Each row comes from the steps of one path. Every step used is in the known rows, and no mark comes twice. Write the path behind each row, first mark first.
(in the rows, 128 means zero)
Known rows
redodeg, boda: [134 129 127 145 160 118 138 104 126 133 122 167  54 137 133 116 123 128
 137 126 145 156 103 117  57  98  93 100 135 118  76 160 148  73 116]
dopiv, merik, tanu: [103 121 122 138 147  76 131 117 115  99 111 174 125 135 173 143  75 104
  66 105 156 180 142  98 113 110  77 103 147  78  70 105 140  71 104]
dopiv, merik, gusi: [129 128 151 158 143 109 141 116  96 127  92 156 112 131 162 132 107 124
 114 126 153 151 151 113  68 121 100  91 126  75  86  93 130  81 142]
tanu, kizig: [148 155 113 140 154 133 126  96 125 149  97 164 111 143 132 132 103 100
 135 104 137 145 123 122  47  71 108 135 149 124 107 141 120  69 122]
tanu, merik, gusi, pina: [121 155  95 144 105 150 114 136 134 147  99 176 115 123 164 135 115 137
 113 143 137 135 130 148  70 112 127 105  88  67 114 124 119 124 127]
tera, dopiv, merik, tanu, kizig, nogusop: [130 123 101 115 172  80 128 122 123 102 141 138 128 134 159 197 109  98
  87 105  89 163 106  55  57  95  91 101 129  99  76 102 115  87 109]
pina, gusi: [ 98 161 108 146 162 115 109 126 154 142  97 160  81 145 140 134  97  91
 107 129 161 138 103 117  85 101 100 109 155 107  84 120  82  64 112]
boda, redodeg, kizig, nogusop, merik, gusi: [189 134 126 145 110 130 142 173 128 167 107 144  87  98 161 150 155 152
 139 146  60 135  89 123  79 111 116 109  95  94  79 143 147 123  98]
kizig, nogusop, merik, tanu: [115 153 101 122 150 109 108 145 161 128  99 172 108 153 177 142  83 139
 105 133 102 175 124 100 131 106 101  92 106 100  69 147 156 145  85]
nogusop, kizig: [157 140 133 127 160 140 103 103 126 135 105 159  89 167 145  99 117 119
 143 128 169 157 140 138  70  76 104 119 161 113 117 167 124  77 119]
redodeg, kizig, nogusop, merik: [152 150 126 139 152 151 134 162 155 148  97 167  74 133 142 137 135 127
 144 128 119 143  97 123  88  99 101 122 119 119  76 169 158 123  67]
pina, gusi, merik, dopiv: [ 81 143 117 166 194 127  91 161 178  97  98 120 112 157 168 127 154  96
 100 117 167 154 100  93  63 109  86 115 146 106  37  98  73  95 129]
nogusop, kizig, redodeg, boda, tanu, merik: [202 101  81  67 122 117 102 118 131 117 159 195  89  94 183 113 129 168
 139 137 137 175 125 134  89  94 105  87 148 104 105 163 155  64 104]
tanu, kizig, nogusop, merik: [159 166 111 133 163 157 109 128 147 164  89 156 111 148 154 154 116 127
 154 118 105 147 118 108  67  69 121 111 126 117 104 147 131 126 100]
gusi, merik, tanu, boda, redodeg, kizig: [178  73  92 136 124 104 136 148 105 119 117 143 132  74 195 141 117 107
  95  78 125 187  75 132  53 111  99 150 132 140  46 132 156  92  79]
dopiv, merik, nogusop, kizig: [166 125 155 126 166 137 133  93  67 119  81 139 115 157 152 128  70  96
 127 122 176 163 152  96  80  85  89 121 171 106 119 136 145  89 117]
gusi, pina: [112 147 116 140 138 154 112 138 139 139 101 160  81 148 121 126 129  99
  83 121 161 133 112 137  92  99  94 132 130  92 105 130 121  89 105]
redodeg, boda, tanu: [138 115 122 114 148  88 130 110 125 137 135 159  51 128 146 122 118 129
 116 119 120 178 117 102  96 125  95  83 134 115  62 162 162  62 112]
kizig, redodeg: [143 135 112 109 131 140 130 124 149 110 105 193 106 131 130 109 121 137
 104 121 167 131 111 138  96 102  82 131 147 105  96 112 132  78 115]
dopiv, merik, gusi, pina: [133 136 140 161 134 135 130 136 100 139  91 144 100 131 145 148 128 106
  80 132 150 136 138 124  81 119 103 104 115  61 112  85 121  82 127]
nogusop, kizig, redodeg: [187 135 118 104 142 146 106 111 138 114 114 183 105 146 139  93 133 133
 129 131 170 137 127 149  89  75  86 132 166 111 134 139 128  66 113]
gusi, merik, tanu, kizig, nogusop: [154 119 100 118 187 110 121 130 156 117  83 137 125 165 201 159  91  99
 121  98 102 191 118  85  86  81 116 128  95 151  68 141 143 117 105]
redodeg, kizig, nogusop: [148 129 139 128 155 128 159 151 148 136 108 159  65 143 136 125 131 104
 118 125 107 140  88 115  74  91  94 132 105 138  79 166 151  98  76]
redodeg, boda, tanu, kizig, nogusop, merik: [188 139 101 110 168 113 113 125 134 171 122 143  65 121 168 166 122 135
 152 117  67 175 107  87  83  94 128  82 119 124  83 169 164 104  92]
boda, redodeg, kizig: [155 114 122 135 110 122 150 147 117 137 128 160  85 102 129 128 151 108
 101 111 123 135  78 132  74  91  85 146 147 108  75 147 132  57  91]
tera, dopiv, merik: [ 89 121 129 134 158 120 122 130 117  93 143 154 105 143 126 157 146 110
 100 111 178 145 118  96  48 124  70  97 169  68  70  99 103  85 133]
tera, dopiv, merik, nogusop, kizig, redodeg: [180 123 132  92 155 146 119 105  88  82 124 150 129 138 127 148 120 119
 117 127 180 140 119  88  70 102  68 128 186  88 116 101 129  87 130]
redodeg, boda, tanu, kizig: [180 129 104 120 156  89 130  92 109 157 131 146  66 118 145 144 112 115
 135 101 102 174 111  99  64  94 114 102 146 130  85 163 152  43 116]
boda, tanu: [116 129 120 100 139  98 121 119 136 135 117 164  87 150 153 119 108 119
  93 114 139 170 140 114 121 123  97 102 142 102  67 142 144  80 115]
merik, tanu, boda, redodeg, kizig: [178 101  86 135  98  84 144 129  96 142 132 160 121  63 162 140  97 110
  79  88 101 165  66 135  58 105  94 144 138 127  70 134 154  66  71]
dopiv, merik: [104 119 144 137 155 119 138 119 110 112 106 166 107 136 155 135 108 109
  98 108 175 153 137 116  78 105  79 102 155  78  85 106 128  75 115]
tera, dopiv, merik, tanu: [ 88 122 110 128 153  75 120 122 120  81 146 161 123 138 151 164 111 111
  72 113 155 169 122  80  86 127  71  96 162  64  59  97 118  79 123]

Write each row's path
[183 122  75 148  93 109 121 142  99 154 130 165 131  53 172 150  99 133
 100  93 110 171  75 142  67 111 100 134 154 106  74 138 161  97  64] : nogusop, merik, tanu, boda, redodeg, kizig
[216 108 114  80 144 105 107 111 123 120 144 169  60 119 147 105 142 147
 128 132 134 171 117 123 106  98  96  99 160 121 108 157 159  37 102] : nogusop, kizig, redodeg, boda, tanu
[165 123 111 123 142 127 136 119 134 112 127 187  68 111 126 115 133 145
 124 124 150 140  88 127  70  95  83 114 140 119  92 131 150  60 113] : kizig, redodeg, boda
[171  76 101 140 103  74 155 140  65 124 140 153 136  43 178 159  99 100
  56  78 116 168  78 121  54 109  77 132 155 102  71  98 149  54  67] : dopiv, merik, tanu, boda, redodeg, kizig
[234 118 119  74 146 113 128  93  92 122 114 154  70 126 144 116  96 138
 132 134 123 174 116  97 118 102  95 116 154 136 107 164 186  69 103] : merik, nogusop, kizig, redodeg, boda, tanu
[151 105 103 129 104 127 128 121  96 152 127 150 119  84 152 124 121 130
 101  91 128 144  85 143  35 105  96 117 147 111  87 112 125  95 114] : tanu, boda, redodeg
[103 123  94  90 120 109 119 125 141 128 128 190 119 122 188 126  97 142
 105 117 143 175 145 124 106 123 108  86 131  79  66 146 138 106 116] : boda, tanu, merik
[114 139 127 152 136 130 115 139 107 117 125 134 100 132 123 178 165 111
  87 134 151 129 121 103  53 134  95  98 128  50 102  81  96  89 142] : tera, dopiv, merik, gusi, pina
[188  87 116 119 111 125 158 153 108 159 130 140  91  72 150 140 145 120
 106  99  76 135  48 132  30  95  99 131 111 144  80 138 144 102  68] : tanu, boda, redodeg, kizig, nogusop
[157 112  83 115 110 109 110 149 124 153 121 152 134  85 195 157  95 151
  92 104  68 170  84 114  86 108 109  94 112 106  74 119 148 150  76] : kizig, nogusop, merik, tanu, boda, redodeg
[178 148  97 112 136 142 125 102 134 128 102 185 125 123 127 129 117 119
 118 106 144 129 107 132  64  70  94 152 155 119 119 113 121  58 116] : tanu, kizig, redodeg
[120 153 124 128 155 151 112 148 162 147  94 168  90 157 158 131 120 144
 135 136 127 150 118 115  97 103 102  95 117  98  80 146 144 147  99] : kizig, nogusop, merik
[137 161 126 156 123 138 119 125 125 155  84 150  86 147 131 129 132 116
 103 142 136 132 128 136  86 115 117 117 100  89 112 120 124  93 130] : merik, gusi, pina
[ 78 143 106 144 130 132 111 144 156  96 128 172 137 128 165 113 140 146
 102 119 143 143 120 116  49  96  89 106 129  71  59 125 114 123 131] : tanu, merik, dopiv
[106 130 140 124 162 123 142 110  88  94 113 142 116 147 120 169  98 105
 103 115 169 147 117  63  61 123  71 118 160  84  73 102 128 115 136] : tera, dopiv, merik, nogusop
[228 107 128 104 181 164 122 103 104 100  86 145  88 146 160 111 110 131
 169 131 173 176 110 108  69  80  91 137 144 153 102 153 174 102 119] : gusi, merik, nogusop, kizig, redodeg, boda
[117 136 101  79 122 117 136 113 115 132  99 178 131 131 179 135  47 133
 106 117 130 180 145  96 120 124 108 104 120  94  68 154 166 137 117] : boda, tanu, merik, nogusop
[187 117 114 101 169  90 134 112 129 160 131 134  53 128 155 153 120 118
 132 112  55 172 100  81  75  90 118  92 104 147  83 164 156  72  99] : redodeg, boda, tanu, kizig, nogusop
[134 127  93 135 136  93 123  95 113 136 103 170 132 115 166 123  59 118
  94  93 139 179 113 131  66 112 102 113 133 125  82 124 149  99  99] : merik, tanu, boda
[125 135  94 135 162  81 118 102 107  99 144 153 138 128 147 188 105  91
  88  97 136 166 120  73  53  97  82 113 170  85  81  99 105  58 125] : tera, dopiv, merik, tanu, kizig
[126 141  87 110  97 116 110 142 133 153 113 171 112 118 183 142 114 138
  93 137 115 159 151 134 110 139 136  90  90  61  98 130 135 108 123] : boda, tanu, merik, gusi, pina
[128 160 130 166 153 143 124 177 167 127 113 142  91 135 138 127 180 136
 119 125  96 135  85 104  69  99  87 123 114 100  53 151 143 133  84] : redodeg, kizig, nogusop, merik, dopiv
[164 104 131 117 122 120 158 168 134 139 130 147  68 111 140 141 157 115
  97 120  75 131  65 112  78  88  89 133 109 124  69 148 138  89  79] : boda, redodeg, kizig, nogusop
[132 104  94 133 164 113 113 115 123 118  90 155 142 127 203 124  74 115
 113  84 167 199 119 126  64 118 104 120 125 141  59 121 155 125 103] : gusi, merik, tanu, boda
[165 152 104 101 154 124 106 133 145 169 104 149 105 141 171 163 112 129
 133 114  81 166 133  94 107  95 126  98 122 110  90 152 147 122  97] : boda, tanu, kizig, nogusop, merik
[197 119 143  99 150 144 133 106  80  98  87 163 128 138 146 123  82 116
 109 124 177 149 139 106  98  83  75 136 172 101 130 107 150  79 111] : dopiv, merik, nogusop, kizig, redodeg
[228 132 127 108 153 144 136  86  97 118 102 161  74 134 126 106  93 134
 152 137 143 153 100 108  70  75  91 134 153 142 124 159 169  77 111] : merik, nogusop, kizig, redodeg, boda
[146 172 119 148 136 165 103 160 150 170  78 145  87 149 151 151 138 142
 122 154  99 134 121 125 100 117 127  96  77  82 110 128 137 153 105] : kizig, nogusop, merik, gusi, pina
[209 123 118 113 151 138 115 102 124 114 131 174  64 126 133  98 143 147
 149 139 156 146 101 138  65  71  91 114 161 124 123 156 145  48 108] : nogusop, kizig, redodeg, boda
[141 138  87 130 142 113 109 132 140 154 101 169 130 112 190 143  71 144
 112 108 104 177 107 117  84 114 115  91 107 120  80 134 161 154  76] : kizig, nogusop, merik, tanu, boda
[202 145 125  97 142 156 121  97 108 118  83 169 114 152 132 103  84 126
 131 132 161 145 125 118  98  76  87 151 158 129 131 140 152  93 116] : merik, nogusop, kizig, redodeg
[ 91 123 135 155 176 135 106 151 158  86  99 131 120 170 166 107 167 123
 108 106 166 162 122 105  58 105  78 122 132 110  36 115 122 119 137] : gusi, merik, dopiv
[142  78  98 125 104  76 132 125  75 118 134 152 151  64 191 161  87 116
  51  81 121 176 100 116  65 112  83 104 152  84  75  76 134  76  96] : dopiv, merik, tanu, boda, redodeg
